Each row was made from one walk, in order. Every step used is in the known rows, and no mark comes twice. Write each row's walk.
Known rows:
Q/P/W/J/Y: [-117,40,1,68,262,-226,43,-220,-201,201,-386,249,-50,327,388,-99,553,525,-161,-42,275,-35,-353,-425,81,66,-97,-126,-37,68,32,147,377,192]
E/W: [-164,89,-191,118,-424,19,19,326,-165,118,194,-213,84,105,139,136,-175,185,-233,-237,-50,9,-21,-144,36,412,-61,145,-205,94,93,-31,69,-100]
Y/E: [74,346,-227,198,-112,-294,-28,134,-225,55,-178,56,-39,54,9,-118,-57,59,-408,-97,78,131,-178,-146,171,163,-171,-150,-162,124,118,5,-26,-20]
Q/J/S/E: [-121,12,-43,-67,154,215,-83,230,111,-117,-497,-150,-194,-127,-158,-73,149,100,-113,-9,-233,-9,-234,93,-85,225,-86,-86,-46,97,16,145,6,-181]
S/E: [-69,219,14,-69,85,-65,85,-41,-94,32,-341,15,-193,21,-159,-11,-180,103,-187,62,-26,98,-308,6,-29,74,-177,-114,-58,100,75,132,107,-20]
Y/E/W/P/Q/J: [294,-284,21,227,-129,5,240,826,45,8,292,-28,30,276,248,-217,585,41,-142,-544,-11,189,192,-284,-49,278,-6,94,-182,-151,383,-52,-80,21]
W/P/Q: [167,-119,127,-86,91,1,144,236,140,276,97,-3,-104,311,-7,9,167,260,-37,-129,0,188,-186,-316,18,130,-27,-75,-146,-209,249,42,-99,129]
J/W/E/P/Q: [-208,262,-397,47,-5,68,248,39,-94,399,-359,67,-144,189,-206,193,-83,154,-77,-111,3,81,344,-220,114,269,-421,195,173,-143,92,-209,165,461]
E/P: [-165,174,-166,104,-194,127,-83,182,-176,289,61,-13,-45,-98,-299,93,-205,143,-359,-13,-40,92,-188,94,237,187,-266,-49,-3,88,41,-83,66,-6]
Y/J: [150,223,-64,91,24,-193,80,26,242,123,62,145,-121,113,90,53,-199,152,-292,-28,73,-39,-167,-246,-79,88,-108,-50,-296,116,104,-61,-43,99]
P/W/E: [-60,289,-127,71,-60,-333,252,-111,-61,172,-342,60,-55,239,32,21,114,316,-196,-96,254,235,-127,-274,46,206,-122,66,-91,280,133,109,96,195]
Q/J/Y/P: [-413,-502,297,79,-173,-81,-128,-77,-16,86,89,33,-78,56,31,-112,171,595,-279,43,-166,-10,-280,123,123,38,71,128,-91,-260,291,222,203,91]
E/W/P/Q: [127,-262,7,69,-152,117,244,579,53,243,288,-184,24,337,225,93,169,244,-6,-374,-20,117,12,-338,-16,316,-17,86,-190,-229,239,-53,-21,15]
P/Y: [-176,177,42,-10,-176,102,-288,-35,-167,-16,143,-168,-100,-99,74,-163,12,308,-240,3,-111,-18,-378,51,77,96,-42,16,-173,-47,145,288,27,-136]
Y/J/W/P/Q/E: [456,-58,70,44,214,-3,324,357,528,363,-8,-15,-116,465,349,172,319,-106,-62,-388,155,-5,175,-338,-106,7,-144,38,-403,-267,260,-104,-64,424]
W/E/P: [-302,257,-257,120,-168,-58,34,-29,-240,404,-149,111,-90,-79,-487,155,-100,210,-284,-36,-195,185,-92,31,138,218,-355,48,35,57,-4,-5,57,188]
P/Q/E/J: [-78,185,5,-90,208,313,-51,-312,3,433,-272,91,-270,196,-170,-194,-106,-46,-237,-68,-1,92,142,-40,-75,79,120,-190,-352,-161,321,80,105,-142]
J/Q/E/P: [-133,169,-116,422,-281,363,-243,86,-202,465,-41,104,-12,-8,-520,151,70,-66,-344,-184,24,186,178,332,233,-46,-429,-174,-196,273,193,20,70,-28]
P/Q/J/Y: [-220,-160,143,60,126,142,-100,-169,-36,144,6,42,-118,242,-143,-255,183,385,-226,-60,-139,-11,-11,-280,-105,149,99,81,-112,-141,328,259,228,188]
E/P/Y: [-231,188,-75,61,-213,321,-291,115,-256,114,271,-117,-101,-298,-182,-75,-63,258,-298,-1,-126,-7,-343,284,238,15,-223,5,-18,-54,66,139,71,-131]
W/E/J/S: [-201,268,-474,-44,167,-5,-6,-213,-95,159,-694,28,-310,32,-270,114,-174,308,-199,115,-200,74,-124,-6,-11,421,-46,-169,-116,-136,-194,10,-2,-317]
Q/J/W/P/Y: [78,-258,149,-133,-210,267,-114,664,239,-297,358,-242,-23,43,348,-133,610,230,-219,-194,-85,64,-283,214,-13,155,23,293,-176,-243,199,112,-46,27]
S/E/P/Y/J: [48,179,35,93,237,167,83,101,22,4,1,115,-317,-289,-188,-80,-42,106,-213,25,52,-139,-324,186,-10,-288,-338,-55,-28,-51,-11,140,119,-38]
W/P/Q/E: [131,-113,240,-31,90,126,7,129,179,492,55,-98,-62,272,-35,-3,288,61,-80,-290,-166,203,-88,-137,4,2,2,-98,-362,-181,374,194,-67,162]
Q/J: [-165,17,107,-8,-212,96,-162,104,59,-18,107,-14,-22,-26,-87,-162,64,117,-322,-61,-166,130,-136,40,-62,249,47,75,-188,128,284,77,-9,-6]
P/Y/E/W/J/Q: [-73,278,-230,615,-193,61,-144,271,-401,-140,28,101,-166,-25,406,-118,476,269,-259,-332,139,27,242,-167,61,25,-299,-65,-205,-13,175,152,106,-143]
Q/E/W/P/Y/J: [224,-220,219,194,-165,122,20,535,223,151,625,-272,16,106,369,47,487,130,-170,-545,-171,-88,-204,26,-93,-47,12,149,-579,-243,146,279,-76,-89]
S/E/Q/P/W/J: [-87,169,69,-91,395,-149,182,1,-141,66,-786,515,-85,162,299,-10,614,6,127,38,491,132,-108,-257,-204,-26,-258,-416,-3,295,203,4,391,-147]
Q/E/W: [-198,127,-58,167,-423,122,-88,209,-133,356,167,-287,157,74,51,142,-25,-12,-249,-447,-203,21,54,-10,33,318,-17,121,-388,101,186,118,55,-75]
P/Q/J/E: [-84,-35,109,-174,-181,344,-269,-138,82,230,36,-23,-171,19,-188,-200,147,-179,-271,-265,-207,189,174,-14,-151,183,89,-103,-195,-92,531,39,73,47]
Q/E/P: [-196,188,-75,142,-211,257,-200,57,-169,502,47,-98,-4,-146,-387,75,-76,-36,-382,-211,-187,97,-66,276,215,18,-225,-60,-189,105,113,70,52,61]

Write each row's walk:
[0,185,-57,146,-48,168,-88,150,18,116,306,60,-180,-241,-52,-55,-38,250,-316,-33,5,-141,-254,97,106,-77,-251,-6,-172,-42,35,32,28,-32] => E/P/Y/J
[-217,-186,129,98,354,387,106,-13,-154,171,-224,142,-263,-4,-554,-241,209,228,-178,-1,-107,-26,2,46,-39,-80,-201,9,127,-199,232,222,399,168] => S/E/P/Q/J/Y
[52,184,75,48,-19,-24,-146,-17,145,-31,249,36,-180,-51,219,-94,10,270,-234,-31,-14,-127,-307,-79,-71,-48,-75,-16,-308,-48,102,183,0,-36] => P/Y/J
[-170,66,23,158,-133,89,-371,264,-198,-256,75,176,-28,-152,-11,-356,540,-46,-242,-128,51,91,-61,196,-123,40,-56,-200,-239,116,361,203,116,-386] => P/Y/E/Q/J
[248,-228,79,135,-162,26,141,645,190,-64,644,-176,-33,79,414,68,297,332,-137,-353,-26,-106,-286,-65,-63,103,-53,118,-387,-203,76,104,-67,-138] => E/W/P/Y/J
[-135,-25,-200,86,32,497,-151,265,44,267,-173,-98,-103,-103,-278,-72,87,170,-100,-132,-214,0,95,-47,132,292,-159,-63,47,-71,127,-96,34,-104] => E/P/Q/J/S
[106,54,-163,109,166,368,179,471,17,-32,-480,-157,-145,-186,-152,-87,362,99,-162,-82,195,57,-190,245,129,120,-228,-91,137,251,39,-6,138,-211] => Q/J/S/E/P/W
[-17,270,-338,-170,-49,91,109,68,-5,-54,-271,37,-181,173,94,17,-304,47,-371,92,243,37,6,118,17,338,-40,-3,-135,-73,11,-211,116,-176] => E/J/W
[-394,51,19,257,197,214,-30,-279,-187,523,-35,-130,-132,200,224,-23,343,340,-137,-459,-246,-117,357,-465,-82,113,-2,99,-384,-379,227,327,354,268] => P/Q/E/W/J/Y
[284,18,-313,87,189,96,-122,393,-109,-196,-206,-169,-310,-53,97,-225,372,296,-243,-46,11,50,-486,227,179,113,-37,-266,-213,-358,-161,130,-144,-643] => W/P/Y/E/J/S
[-12,16,-24,-33,-89,-143,-3,233,-109,117,-395,325,198,388,145,87,320,17,15,-37,502,123,-226,-161,-6,206,-168,-353,-67,501,246,-130,270,-306] => E/Q/P/W
[-201,192,-20,-73,120,-13,44,66,-114,13,-432,187,-102,25,-241,109,-1,-75,-63,104,120,113,-115,103,-195,46,-221,-304,-133,204,216,111,188,-268] => S/E/Q
[43,341,-343,325,-127,-73,-22,287,-350,208,-49,102,-64,-118,-268,-49,-97,18,-434,-121,120,131,-115,73,323,124,-381,-148,13,107,35,-126,8,-4] => Y/E/P
[-49,201,-230,-53,295,404,-133,-224,6,435,-561,-106,-295,161,-142,-35,-94,57,-112,-97,-124,-9,99,-27,17,260,107,-304,-317,-233,89,76,28,-341] => P/Q/E/J/S
[-8,202,-199,143,-67,163,-73,-34,-116,3,-258,370,-229,238,-270,15,-174,149,-375,187,224,179,29,152,9,130,-130,-262,-184,205,150,-51,82,-411] => E/J/Q
[-127,92,-203,87,-26,-82,-99,-168,-240,179,-684,659,-159,430,-491,109,129,161,-124,164,124,203,-48,-43,-56,190,-247,-289,47,188,20,-128,151,-238] => W/E/J/Q/P
[-150,58,-209,226,-43,171,-442,371,-136,-260,-244,-27,-18,-222,51,-208,576,48,-126,-160,-74,5,-100,181,-51,199,-102,-278,-208,64,145,194,52,-615] => P/Y/E/Q/J/S
[136,-328,41,-54,155,284,-50,431,307,100,-87,-180,-104,207,12,-60,457,269,28,-180,-231,124,-121,-212,-38,312,56,-37,-151,-205,189,54,-156,-81] => W/P/Q/J/S
[219,-103,-68,-104,62,33,295,416,238,141,-20,-87,-65,412,305,126,155,183,-30,-166,155,121,-2,-299,42,205,-132,90,-107,-245,202,-130,-31,245] => J/W/P/Q
[-206,-31,-80,-208,-349,54,-434,-4,-208,343,-290,232,75,148,-233,199,178,-329,-100,-145,42,147,-134,187,-78,191,-195,-490,-112,215,245,-149,222,-378] => J/E/Q/P
[-383,47,-104,-75,-97,-274,-146,-46,-218,304,-528,436,107,311,-304,224,192,28,71,-14,-43,165,-132,-161,-153,269,-274,-281,-30,198,80,-37,191,-87] => W/E/Q/P
[82,221,-98,461,-197,285,12,208,-154,388,-93,95,9,94,-244,91,293,1,-358,-248,404,254,129,235,284,-115,-394,-166,-178,520,299,17,136,-42] => J/Q/E/P/W
[-135,-90,-178,49,-96,304,31,509,-7,-155,-282,-348,-53,-107,36,29,180,105,-72,-247,-263,-84,-53,52,-81,422,-47,52,-76,42,-19,72,80,-294] => Q/J/S/E/W
[-239,270,-89,-129,-107,43,-274,-323,-91,317,-138,-10,-308,-144,126,1,63,10,-381,-166,-185,189,46,-12,-54,128,-88,-157,-245,-139,212,78,63,100] => W/J/E
[400,107,-370,26,48,-184,310,553,-3,-127,-186,77,-190,322,208,-33,128,-11,-395,-72,363,181,-96,127,114,235,-118,-54,-123,-187,-23,-265,-43,-160] => Y/E/J/W/P
[-235,-29,156,-92,91,156,-66,140,17,-126,-337,272,-73,-25,-263,-100,297,-147,-107,38,-8,149,1,225,-338,67,-80,-201,-153,268,353,139,212,-274] => S/E/Q/J
[-297,238,-160,138,-161,-3,24,140,-152,172,74,-91,-72,-29,396,93,30,295,-223,-253,-121,-9,100,-303,-65,333,-68,143,-253,-85,107,13,86,62] => E/W/J
[-440,-254,17,-16,296,-172,183,-606,-164,396,-514,329,-426,302,-221,-58,-46,688,-62,215,-47,34,15,-163,49,4,35,-17,-14,-589,217,157,290,55] => W/E/J/Y/P/Q
[198,263,-232,65,-89,-170,211,258,299,17,-51,36,-84,211,331,194,-207,68,-262,-81,236,-129,7,-250,-50,208,-213,72,-233,63,47,-229,23,256] => Y/J/W
[131,-392,-11,358,-179,-118,121,752,-180,-107,363,-169,75,235,97,-176,687,317,-357,-458,-69,78,-171,-19,21,266,-22,199,-228,-169,98,149,106,-44] => Q/J/Y/E/W/P
[-90,171,119,19,28,148,-99,-208,10,511,-152,-53,-64,184,-74,-34,-15,-15,-146,-228,-131,111,93,-231,21,49,-32,-100,-298,-73,386,175,39,147] => P/Q/E
[-317,-302,202,45,-172,-271,176,87,66,108,-323,315,11,122,112,7,551,257,-4,-40,304,284,91,67,-76,86,-6,-3,-99,170,533,37,155,-41] => Y/P/W/E/Q/J
